Every row comes from one small tree of marks. Brackets hold a mark, then the marks that hang from it, in alphabetical order. Every link used is in the known rows. Which tree was each row made from?
Known rows:
{kemobi {suve {kozi kosag zozi}}}: [  2  -7   1   2   0   3  -2   1   1   9   1   7  14 -14   7   5  11  28
  15  12   5   6  -3]
{rifif {suve {kozi kosag}}}: [  1   7 -16   9   2  -9   8  -1  -3  13  -5   1 -13  -5  40   2   7  39
   4   8  10  -8  -4]
{rifif {suve kozi}}: [ -1  15 -20   8  -3 -10   1  -4  -7  10  -4   2  -8  -1  31  -9  13  26
  -3  11  14 -13  -2]
{suve {kozi kosag zozi}}: [ -1 -10  -5   7  -2  -8  -8   5  -1  13   2   5   6 -26  26   9   9   5
  20  -2  -7   3  -3]
{miramu {zozi {kozi {kosag {nepa domimo}}}}}: [  5  -3   0   0   4 -17 -12  -7  12 -12  -1 -15 -17  -7   8   5 -25 -17
  -7 -22  -2  31  -5]
{suve {kozi zozi}}: [ -2  -3  -8   6  -7  -6 -16   2  -5   9   2   7  11 -20  21  -2  14  -6
  11   0  -3  -1   0]
{zozi {kozi {kosag {nepa {domimo kemobi}}}} miramu}: [  6  -2  21  -6   4  -3  -2   2   4 -12  -4  -8 -20  13 -10   7 -17 -10
 -13 -11   4  22  -1]
{zozi {kozi {kosag {nepa domimo}}} miramu}: [  4  -6  10  -1   2  -5 -13  -2   8 -10  -2 -14 -29  13  12  15 -20 -13
  -5 -18   2  20  -7]
{suve {kozi {kosag nepa} {zozi miramu}}}: [  5 -11  13   2  -1   7 -12   4   3  -1  -5  -1 -10  -3  27  13   1   3
  22 -12 -16   2  -6]
{kemobi domimo {suve kozi}}: [  3   5 -12  -5  -3 -22  -3   0  -2   0   4   4  29  13 -20 -18  10  23
  -9  27   9  -7   2]
{domimo {kemobi suve}}: [ -2  11 -16  -3   0  -3   4   2  -3   2  -3   7  18   9 -28 -17  15  10
 -12  25  20  12   5]
{domimo {nepa kosag}}: [-10  21 -36   3   1  -3   2   1  -2  -1  -1  -1   7   1   3   0  10 -13
  -8   2 -22 -34  13]
{miramu {zozi {kozi kosag}}}: [ -4  -5 -29   5   2 -17 -31  -7  10  -4  -1  -5  11 -22  32   9  -6  -5
  13 -11   7  40  -7]
{nepa domimo kosag}: [ -2  18 -16   2   0 -13   7  -1  -2   0   2  -7  -2   4 -13  -3   1 -23
 -11  -5 -15 -19   8]
{suve {kozi {kosag {nepa domimo}} {zozi miramu}}}: [  8  -8  26  -1  -1  -2  -6   5   0  -4  -1  -6 -18  -2   2  11  -7   0
  10 -15 -20  -5  -3]
{kosag kozi {nepa domimo}}: [  2 -10  10   4  -5  10  18  -2  -2   2   4  -8 -22  14  -6  -5 -15 -35
 -14 -13  -7 -11  -2]
{miramu {zozi {kozi {kosag nepa}}}}: [  2  -7 -13   4   4  -8 -18  -8  15  -9  -5 -11 -10  -9  30   6 -16 -13
   3 -18   2  40  -8]
{zozi {kozi kosag} miramu}: [ -4  -6 -20   3   0  -2 -32  -3   7  -4  -3  -3  -2  -1  34  18  -2   2
  15  -6  12  32 -10]
{kozi {kosag {nepa domimo}} zozi}: [  2  -8  13   4   1  -4   7   2   1   4   3  -6 -26  -7  -1   3 -14 -27
  -3 -16  -6   5  -1]
{zozi {kozi {kosag nepa}} miramu}: [  1  -9  -3   2   2   4 -19  -4  11  -8  -5 -10 -21  10  35  17 -12  -7
   5 -14   7  28 -10]
{rifif suve}: [ -8  16 -34   9  -2  -4  -2  -7  -5  10  -4   1 -13   4  28  -9   8  11
  -5   8  24   1  -3]
{domimo {kemobi {suve {kozi kosag zozi}}}}: [  3  -3  12  -4   2   2   8   7  -2   6  -1  13  25 -15 -14  -1  15  31
   8  19   8   6   3]
{rifif {suve {kozi {kosag nepa} zozi}}}: [  3  -2  10   7   3   7  14  -2  -1  10  -5   2 -29  -9  40   4  -1  21
   7  -5   7  -8  -5]

Which tree is each row?
[  7  12  11  -8  -1 -17  14   6  -8   0   0   3  15   8 -44 -18  11  25
 -21  24   3 -10   9]  {nepa {domimo {kemobi {suve kozi}}}}
[  0  -9  -2   7   1   4   2   1   4   6  -1  -2 -18  -9  23   5  -6 -20
   7 -13   1  14  -4]  {kozi {kosag nepa} zozi}
[  2  -8  13   0   0   4 -10   2   2  -5   0  -7 -22   4  -2  10 -10 -20
   6 -17  -9   9  -4]  {kozi {kosag {nepa domimo}} {zozi miramu}}
[ 10  -3   8  -5   4 -15  19   3   6  -2   1  -4   4  18 -13 -10  -4  26
  -9  18   1  -6   0]  {kemobi domimo {suve {kozi {kosag nepa}}}}
[-14   1  -7  -9   0  28  10  -7  -1  -5  10  13  47   4 -30  -4   4  -8
   2  11  -7 -42   9]  {kemobi {domimo {nepa {kosag {kozi zozi}}}} suve}
[  6  -2  28  -7   6   7  22   3   0  -2  -1   2  -7   2 -41  -8  -7   0
 -15   5   8   9   5]  {kozi {kosag {nepa {domimo {kemobi suve}}}} zozi}
[ -1  -9  -4   3  -3   1 -25   5   0   4  -1   5  10 -14  26  16  11  12
  30  -4 -10   6  -6]  {suve {kozi kosag {zozi miramu}}}
[  7  -1  10  -5   6 -15  -4  -2   8 -15  -3  -9  -9  -7 -14  -2 -21 -14
 -15 -15   0  34   1]  {miramu {zozi {kozi {kosag {nepa {domimo kemobi}}}}}}
[ -3  -1  -9   2  -8   2 -34   1  -5   1  -1   7  16  -9  20   4  17   2
  22  -2  -7   2  -4]  {suve {kozi {zozi miramu}}}
[ -1   0  -2  -5  -5 -11 -10  -2  -2   1   7  11  36  -1 -19 -17  13  15
   2  20  13  -2   0]  {kemobi domimo {suve {kozi zozi}}}
[ -1  -7  -2   3   1  13 -16   1   5  -2  -4  -2 -15   3  22  12  -3 -17
  18 -13  -4  17  -7]  {kozi {kosag nepa} {zozi miramu}}
[ -8  -3   8  -2  -5  30  -7  -6  -4  -4   5   3  16   0  -6  12   0 -33
  19 -18 -18 -23   0]  {nepa domimo {kosag {kozi {zozi miramu}}}}
[  5  -7  11   3   3 -13   3  -3   8  -3   1 -14 -33   1  11   8 -23 -19
 -17 -16   5  19  -4]  {zozi {kozi {kosag {nepa domimo}}}}
[ -4   2  -5   5   0   8 -15  -1  -4   6  -4   7  -3 -10  41  12  11  37
  27   1   8  -3  -8]  {rifif {suve {kozi kosag {zozi miramu}}}}
[  5  11   8  -2  -1 -14  17   6  -5  -3  -1  -6 -18  14 -31 -19  -6 -26
 -29  -2  -3   0   8]  {kosag {nepa {domimo kemobi}}}
[ -3   1  -5   9   1   0   0  -1  -4  14  -1   7  -8 -22  41   6   8  30
  15   2  13  -5  -5]  {rifif {suve {kozi kosag zozi}}}
[ -6 -18   7   3  -7  37 -13  -6   0  -2  -1   3  -3   8  20   6  -3 -32
  19 -18  -3   3  -9]  {kosag {kozi {zozi miramu}} nepa}
[  1  24   0  -9   4  -3  25   1  -4  -6  -2   1  16  13 -55 -13   7   2
 -20  16   0 -17  14]  {nepa {domimo {kemobi suve}} kosag}
[  5   0  24   5   2   0  19  -2  -4   6  -1  -3 -35  -8  19   1  -9  16
  -4  -9   2 -15  -2]  {rifif {suve {kozi {kosag {nepa domimo}} zozi}}}
[ -8  14 -32  -7   0 -14  -6   0  -2  -4   6   4  26  18 -32 -19   7  11
 -20  28   8 -14   8]  {kemobi {domimo nepa} suve}
[-10  10 -13  -3   0  21  22   3  -5  -1   1   8  25   2 -13  -1   9 -17
  -9   2 -23 -42  15]  {domimo kemobi {nepa {kosag kozi}}}
[  2  14  -2  -7   0 -10  11   2  -6  -1   1   3  10  12 -50 -20   5   6
 -24  21  14   4   8]  {nepa {domimo {kemobi suve}}}
[  5  -4  27  -7   0  21  33  -1  -4  -3   1   0  -3  23 -45 -16  -9  -9
 -26   9   7  -8   4]  {kosag kozi {nepa {domimo {kemobi suve}}}}
[ -1   7  14  -8   2  21  34  -3  -3  -3   3   5  25  15 -48  -8   2  -2
 -13  11  -3 -26   9]  {nepa {domimo {kemobi suve}} {kosag kozi}}
[ -6  -7 -16   4  -1   5 -29   2   1   3   0   3   5  -9  23  15   7  -6
  27  -6   1  19  -7]  {kozi kosag {zozi miramu}}
[  0   6 -14  -7   4 -20   6   7   0  -1   5   3  27   6 -20  -7   6  39
 -10  28  -7 -24   7]  {kemobi {domimo nepa} {suve {kozi kosag}}}
[ -2   6   8  -2  -1  11  28   1  -6   1   5   3  15   4 -28  -4   0 -27
 -10  -3 -14 -29  10]  {nepa {domimo kemobi} {kosag kozi}}
[ -2 -16  21  -1  -7  29  -7  -4  -3  -4   3  -2  -9   9  -3   4 -11 -36
   7 -22  -8  -5  -6]  {kosag {kozi {zozi miramu}} {nepa domimo}}
[  6  -2  25  -7   2  -5  12   7  -5   3   4   9  16 -13 -36  -4   7  26
  -4  15   3  -2   6]  {nepa {domimo {kemobi {suve {kozi kosag zozi}}}}}
